Each row was made from one small tree. The marks that hang from a mark follow it in brackets, in alphabetical order. Every link used is in the known rows. Write each row's tree.
(in the rows, 128 means zero)
Known rows:
zano{sesuga{rigep{megu{depi{bepuv} vonozi}}}}: [129 144 114 152 154 109 128 142 133 128 164 107  94 175 171  29 154 170
 103 105 164 123 136 134 167 115 130 115 112 114 101 188 121 178 115 104
 153 123]
depi{bepuv megu}: [133 151 122 144 141 134 115 122 130 114 120 117 113 195 140 105 122 159
 129 115 146 126 117 123 139 106 131 151 101 124 126 150 121 164 117  86
 141 134]
rigep{megu{depi{bepuv}} zano}: [116 141 119 125 137 117 118 136 158 118 161 108  93 180 160  74 134 155
 130 136 160 143 120 121 140 125 134 147  79 115 121 157 129 161 124  92
 120 130]
vonozi{bepuv{rigep sesuga} kupozib{veze} megu{depi zano}}: [162 155 135 187 186 153 125 127 178  60 154 112 108 153 163  63 163 103
  78 146 132 140  85  83 133 160 123 159 141 203 156 209 112 101 137 102
 177 128]
sesuga{megu{kupozib{veze} zano}}: [182 129 119 177 146 145 106 128 187 115 137  78 100 164 156 120 154 124
  79 123 117 160 112 133 114 183 127 118 148 148 129 166 112 172 130  79
 107 124]
bepuv{kupozib mado rigep}: [117 141 136 164 126 136 139 131 111 106 141 146 117 131 161 105 126 208
 104 149 108 147 103 140 134 115 120 163 170 139 162 148 116 131 118  89
 141 147]
kupozib{veze vonozi{bepuv{mado rigep{zano}} megu{depi}}}: [163 143 130 151 157 132 129 118 202  96 167 118 115 182 158  69 136 182
  96 147 151 145  99 128 131 152 129 128 129 203 184 189 124  94 126  89
 122 131]
zano{bepuv rigep sesuga{megu}}: [137 140 127 155 119 154 116 120 126 134 152 146 115 138 142 116 133 186
 105 108 140 140 124 126 150  86 122 127 121  96 103 161 126 204 104 121
 133 146]
zano{rigep{megu} sesuga}: [128 145 102 133 135 145 121 137 120 132 170 134 100 135 152 129 132 181
 136 109 163 159 113 133 144 109 123 122 123 119 131 170 122 155 100 112
 132 121]
megu{vonozi{kupozib} zano{bepuv{rigep}}}: [121 149 153 183 134 145 130 133 118  63 149 135  87 167 163 102 162 162
 102 145 124 123  95 138 137 132 118 118 134 169 120 169 111 132 122 103
 145 145]
dabut{bepuv{kupozib}}: [127 141 131 179 129 146 123 135  96 111 116 148 111 129 151 126 135 170
 111 130 132 149 123 129 105  87 129 144 162 116 140 153 124 158 111 102
 130 152]
dabut{vonozi{bepuv kupozib}}: [148 157 140 165 116 137 125 144  80 102 132 130  94 152 161 137 139  77
 116 143 169 143 112 125  83 118 131 121 160 135 145 213 106 160 138  94
 146 137]
bepuv{kupozib}: [119 138 125 162 129 140 121 135 116 121 126 120 105 142 163 121 130 153
 115 137 131 142 121 136 112 107 129 150 137 120 141 148 119 135 114  92
 133 144]
vonozi{bepuv{kupozib{veze} mado sesuga{megu}}}: [149 151 131 168 146 147 121 132 171 137 126 121 140 174 165 111 125 142
  80 145 119 155 132 128 134 119 125 172 203 137 143 187 117 155 125  96
 145 156]
bepuv{kupozib rigep}: [106 138 131 171 126 140 132 124 101 103 143 136 115 124 160 111 135 187
 115 142 114 146 108 119 131 115 123 156 146 138 147 141 112 121 113  91
 142 144]
zano{bepuv{kupozib} rigep}: [115 137 143 172 121 157 133 126  99 100 147 143 104 154 153 127 137 197
 123 124 137 135 111 127 128  81 123 135 115 115 131 141 118 169 101 102
 123 158]
sesuga{megu{depi zano{bepuv}} rigep}: [157 129 148 192 134 119 115 129 180  97 151 118 102 156 165  68 141 137
  79 123 127 133 119 108 145 131 116 129 106 124 102 186 122 209 134 106
 134 145]
rigep{megu{bepuv depi} zano}: [124 138 103 136 124 105 116 143 177 109 169 118  88 165 174  73 122 131
 135 131 141 148 120 127 135 139 133 145  96 118 138 183 133 148 142  96
 117 130]
depi{megu}: [139 143 109 142 129 134 109 126 137 122 120 111 112 172 150 117 126 148
 129 115 147 138 119 135 126 121 124 150 116 139 136 167 122 130 115  86
 133 131]
zano{bepuv}: [113 139 137 166 122 134 116 124 133 116 134 146 105 157 154 120 129 143
 122 134 145 134 119 138 124 101 123 131 113 107 121 148 122 161 118 105
 126 142]
depi{bepuv{sesuga}}: [112 150 133 162 144 111 126 129 133 130 129 149 118 186 146  86 127 109
 117 147 133 137 122 124 152  98 129 150 123 103 110 150 121 158 136 100
 151 133]
zano{bepuv{kupozib} rigep sesuga}: [121 147 132 175 141 171 130 130  91  98 151 152 104 128 147 113 138 208
 115 121 127 132 116 138 139  68 127 127 124  94 126 141 122 168  92 117
 134 154]
dabut{depi megu{kupozib} vonozi{bepuv{rigep}}}: [179 145 108 168  54 144 139 153  70  82 168 125 108 124 145 114 175 107
  82 139 141 160 103 131  83 150 127 129 171 143 156 221  99 185 142  87
 131 129]
megu{kupozib{veze{bepuv{mado}}} vonozi zano}: [181 136 144 191 156 120 134 143 154  90 145 102  86 213 153  71 158 172
  79 133 118 129  96 181 126 159 134  97 150 152 144 165 124 168 126  79
 116 129]
megu{bepuv depi kupozib{veze vonozi} zano{rigep}}: [196 128 108 202 167 122 135 144 192  73 177 102  79 210 170  65 156 131
 107 118 129 145  93 146 131 176 133  75 111 175 164 187 115 170 147  81
 117 117]
zano{sesuga{megu{kupozib}}}: [161 136 109 154 125 152 106 130 142 148 133  93 105 124 151  98 150 128
  77 118 119 146 135 140 129 128 132 133 157 101 113 174 122 186 121  98
 129 128]
bepuv{rigep{zano}}: [116 139 133 152 121 117 125 117 128 108 152 149 109 139 142 104 135 165
 123 149 119 154 106 125 139 134 124 139 106 132 138 141 118 116 123  89
 114 132]
dabut{depi{megu{bepuv{mado}}}}: [168 146 102 158  95 121 129 160 135 112 132 146 113 180 152  91 117 152
 103 114 119 143 103 157 129 125 125 149 121 133 164 201 127 156 145  89
 145 139]
megu{bepuv{kupozib mado} depi vonozi}: [142 136 111 168 121 102 138 157 138 116 139 124  94 190 190  24 133 164
 103 140 118 111 125 170 132 118 136 156 149 126 149 180 134 153 145  91
 146 150]
sesuga{megu}: [138 132 121 143 106 121 107 125 149 154 128 113 117 152 156 119 124 130
 106 125 141 151 129 123 124 125 124 148 135 121 120 169 124 171 127  96
 133 136]
bepuv{kupozib rigep sesuga}: [ 98 145 130 173 134 135 133 128 112 106 142 145 128 136 161  96 139 160
 106 154 102 151 112 117 150 107 119 168 166 136 133 149 113  99 122  98
 155 146]
rigep{megu{depi vonozi{bepuv} zano}}: [149 143 107 158 134 122 121 151 180 102 165 106  88 194 186  71 150 109
 129 154 169 129 123 136 130 153 129 135 123 160 125 198 128 148 134 105
 130 126]
veze{megu{bepuv{mado sesuga} depi zano}}: [183 151 114 172 132 109 125 155 192  88 150 138  96 194 170  47 128  82
  96 154 103 127 104 151 160 142 122 167 133 135 144 197 138 152 167 105
 166 136]
veze{megu{bepuv}}: [152 144 115 154 104 124 113 130 139 118 139 125  95 171 153 114 123 101
 122 119 132 131 115 133 132 127 128 145 117 120 145 177 126 161 142  98
 146 133]

Which tree is each row?
[158 128 109 168 135 124 120 131 143 136 130  81  95 191 162  89 173 134
  97 115 144 141 124 166 113 168 131 106 137 147 128 164 111 133 119  71
 108 119] => megu{kupozib{veze} vonozi}
[ 81 142 124 161 131 154 131 136 139  88 169 122 122 147 188  79 147 187
 112 144 128 148 114 110 162  98 114 176 157 143 116 166 118 110 112 112
 159 156] => zano{bepuv{kupozib rigep{megu{depi}} sesuga}}
[126 158 124 154 146 171 124 157 149  84 159 124  89 166 180 111 136 218
 106 147 123 129 121 183 141 106 123 133 183 128 121 159 128 136 101 119
 123 155] => rigep{megu{vonozi zano{bepuv{kupozib mado} sesuga}}}
[126 145 127 171 121 101 139 129 136 107 152 179 112 148 156  86 109 167
 116 143 107 142 100 138 149 128 123 148 154 131 160 164 122 166 150  94
 144 135] => megu{bepuv{mado rigep}}
[147 142 133 158 146 162 115 138 171  89 140  95  94 170 164 133 127 158
 107 145 133 139 105 133 105 125 129 128 153 182 157 163 125  91 116  99
 128 141] => bepuv{kupozib{vonozi{megu{zano}}}}
[156 161 131 158 153 141 144 147 133  82 141 130 111 246 149  67 141 204
 111 139 108 118 104 152 170 102 126 159 153 158 122 158 128 145 119  90
 145 155] => depi{bepuv{kupozib mado sesuga} megu{vonozi zano{rigep}}}
[148 157 144 158 139 138 125 140 127 115 126 135  98 150 156 121 128 111
  99 147 149 134 112 136 111 115 128 142 148 134 163 206 116 179 132  95
 151 138] => vonozi{bepuv{mado} kupozib}
[197 152 105 181 123 138 133 177 191  78 147 114 105 222 162  81 140 106
  78 140  88 149  97 175 147 148 124 118 164 174 157 223 120 130 162  87
 139 135] => dabut{depi{megu{bepuv{mado sesuga} kupozib{vonozi} zano}}}
[130 141  90 119 134 121 113 148 155 131 163 100  88 163 175  50 153 163
 122 132 157 137 136 163 143 132 133 130 105 122 112 176 134 110 112 104
 118 125] => rigep{megu{depi vonozi} zano{sesuga}}
[175 139 139 178 161 134 139 148 150  75 154 119  79 207 172  62 171 189
  91 119 151 124  90 166 130 147 119 108 108 176 142 189 118 163 119  94
 136 141] => megu{depi vonozi{kupozib{veze}} zano{bepuv{mado} rigep}}
[116 141 136 190 128 148 133 124  84  96 133 162 121 111 150 116 140 204
 107 135 116 155 109 113 121  93 123 150 171 135 146 146 118 144 110 102
 138 153] => dabut{bepuv{kupozib rigep}}
[164 140 130 154 152 145 111 142 159  87 137  88  77 144 166  81 150 108
  88 131 147 129  94 113 104 147 129 149 106 169 149 196 128 126 132  98
 157 128] => vonozi{kupozib megu{depi zano}}
[126 145 128 129 123 132 139 157 135 119 167 112  94 207 184  61 164 174
 103 121 167 132 111 151 160 102 115 144 144 157 115 219 124 148 118 108
 159 147] => zano{bepuv{mado sesuga} rigep{megu{depi vonozi{kupozib}}}}
[139 158 133 176 172 141 119 131 144 112 126 124 113 167 157 116 146  79
  98 137 148 151 116 117 121 130 126 139 151 149 145 205 103 131 128  95
 160 132] => vonozi{bepuv{sesuga} kupozib{veze}}
[148 146 120 142  86 122 142 146 104 105 156 157 120 142 133  91 138 191
  83 133 128 147  96 139 130 124 121 160 130 129 158 174 113 196 129  94
 156 135] => dabut{depi{bepuv{mado rigep}} megu}
[163 135 139 163 135 130 129 129 139 105 169 109 108 129 143  22 153 207
  56 135  91 135 109 138 163 116 135 143 137 109 132 176 137 200 124  96
 139 143] => veze{bepuv{mado rigep{zano{sesuga{megu{depi kupozib}}}}}}
[123 142 143 179 148 125 130 139 144 119 138 121 116 174 169 105 135 133
  94 133 124 152 130 130 145  98 120 116 166 144 134 187 107 108 121  94
 146 145] => bepuv{kupozib{vonozi} sesuga{rigep}}
[142 133 100 145 122 120 118 146 177 105 171  89  79 163 172  67 146 119
 114 129 128 146 120 133 130 154 138 136 110 119 137 188 129 163 147  84
 104 126] => rigep{megu{bepuv depi kupozib} zano}
[172 130 123 162 129 114 119 130 131 120 143  78  95 219 162  48 163 154
 102 102 165 116 114 152 135 137 131 127  89 151 135 179 130 137 113  89
 158 133] => kupozib{veze{bepuv megu{depi vonozi}}}
[152 147 149 194 165  99 149 157 153  87 144 130 101 208 174   4 151 154
  73 154 102 114 119 146 169 117 127 147 146 131 116 176 123 164 143  93
 157 149] => megu{depi{bepuv{kupozib mado sesuga{rigep}}} vonozi zano}
[124 143 140 182 128 150 126 142 135  79 137 127  90 181 170 105 147 168
 113 154 120 119 119 158 123 112 126 129 138 134 114 141 122 136 115 104
 119 157] => megu{vonozi zano{bepuv{kupozib}}}
[176 145 122 177 137 105 132 152 175 103 145 138  92 197 174  40 143 112
 106 172 144 114 118 164 132 146 131 139 127 149 140 189 133 166 147  99
 135 133] => megu{depi vonozi{bepuv{mado}} zano}
[166 154 139 184 161 134 126 128 217 100 160 138 140 200 163 111 124 145
  88 164 117 165 106 131 159 154 114 129 203 197 151 196 111 130 143 103
 142 138] => kupozib{veze vonozi{bepuv{mado rigep sesuga{megu{zano}}}}}
[107 155 115 148 122 145 125 147 141 126 148 109 114 192 181 108 145 122
 122 154 149 139 141 132 141 106 128 161 186 143 117 191 119 113 119 106
 139 147] => rigep{megu{vonozi{bepuv{kupozib sesuga}}}}
[166 151 153 175 147 120 135 137 186 114 155 123 106 194 146  87 144  94
  74 158 115 149 129 146 150 126 128 101 165 141 145 214 112 156 144  83
 107 136] => megu{kupozib{vonozi{bepuv{mado sesuga{rigep{zano}}}}}}
[133 144 129 152 117 116 132 121 148 106 153 158 111 142 149  92 109 176
 106 131 113 135  91 122 139 132 125 162 159 153 168 171 131 145 145  97
 147 134] => vonozi{megu{bepuv{mado rigep}}}
[144 153 137 145 130 127 127 146 101 106 133 102 100 181 165  61 151  90
  92 131 163 129 104 106 110 105 134 156 142 146 119 206 121 136 145  97
 178 135] => dabut{vonozi{kupozib megu{depi{bepuv{sesuga}}}}}
[117 149 137 149 128 105 134 128 146 116 152 169 124 151 145  85 129 161
 105 168  99 158 106 142 161 124 117 159 145 132 137 155 123 104 138  94
 128 137] => bepuv{mado rigep{zano} sesuga}
[108 142 140 163 114 154 114 130 144 128 129 118 130 161 166 114 131 149
  91 138 112 142 136 120 142  81 121 173 169 108  98 162 122 154 118 112
 144 168] => zano{bepuv{kupozib sesuga{megu}}}
[143 152 115 181 143 130 123 127 156  57 152 147 107 167 151  99 118 158
 129 131  98 136  90 116 152 146 122 148 130 164 148 164 121 142 143  93
 143 132] => depi{megu{bepuv{rigep} zano}}
[147 153 133 146 142 155 128 128 167  96 153 104 124 198 160 119 142 196
  92 146 104 164 105 157 157 136 116 141 173 188 168 165 111  48 112  84
 134 151] => bepuv{kupozib{veze{megu} vonozi} mado rigep{zano} sesuga}
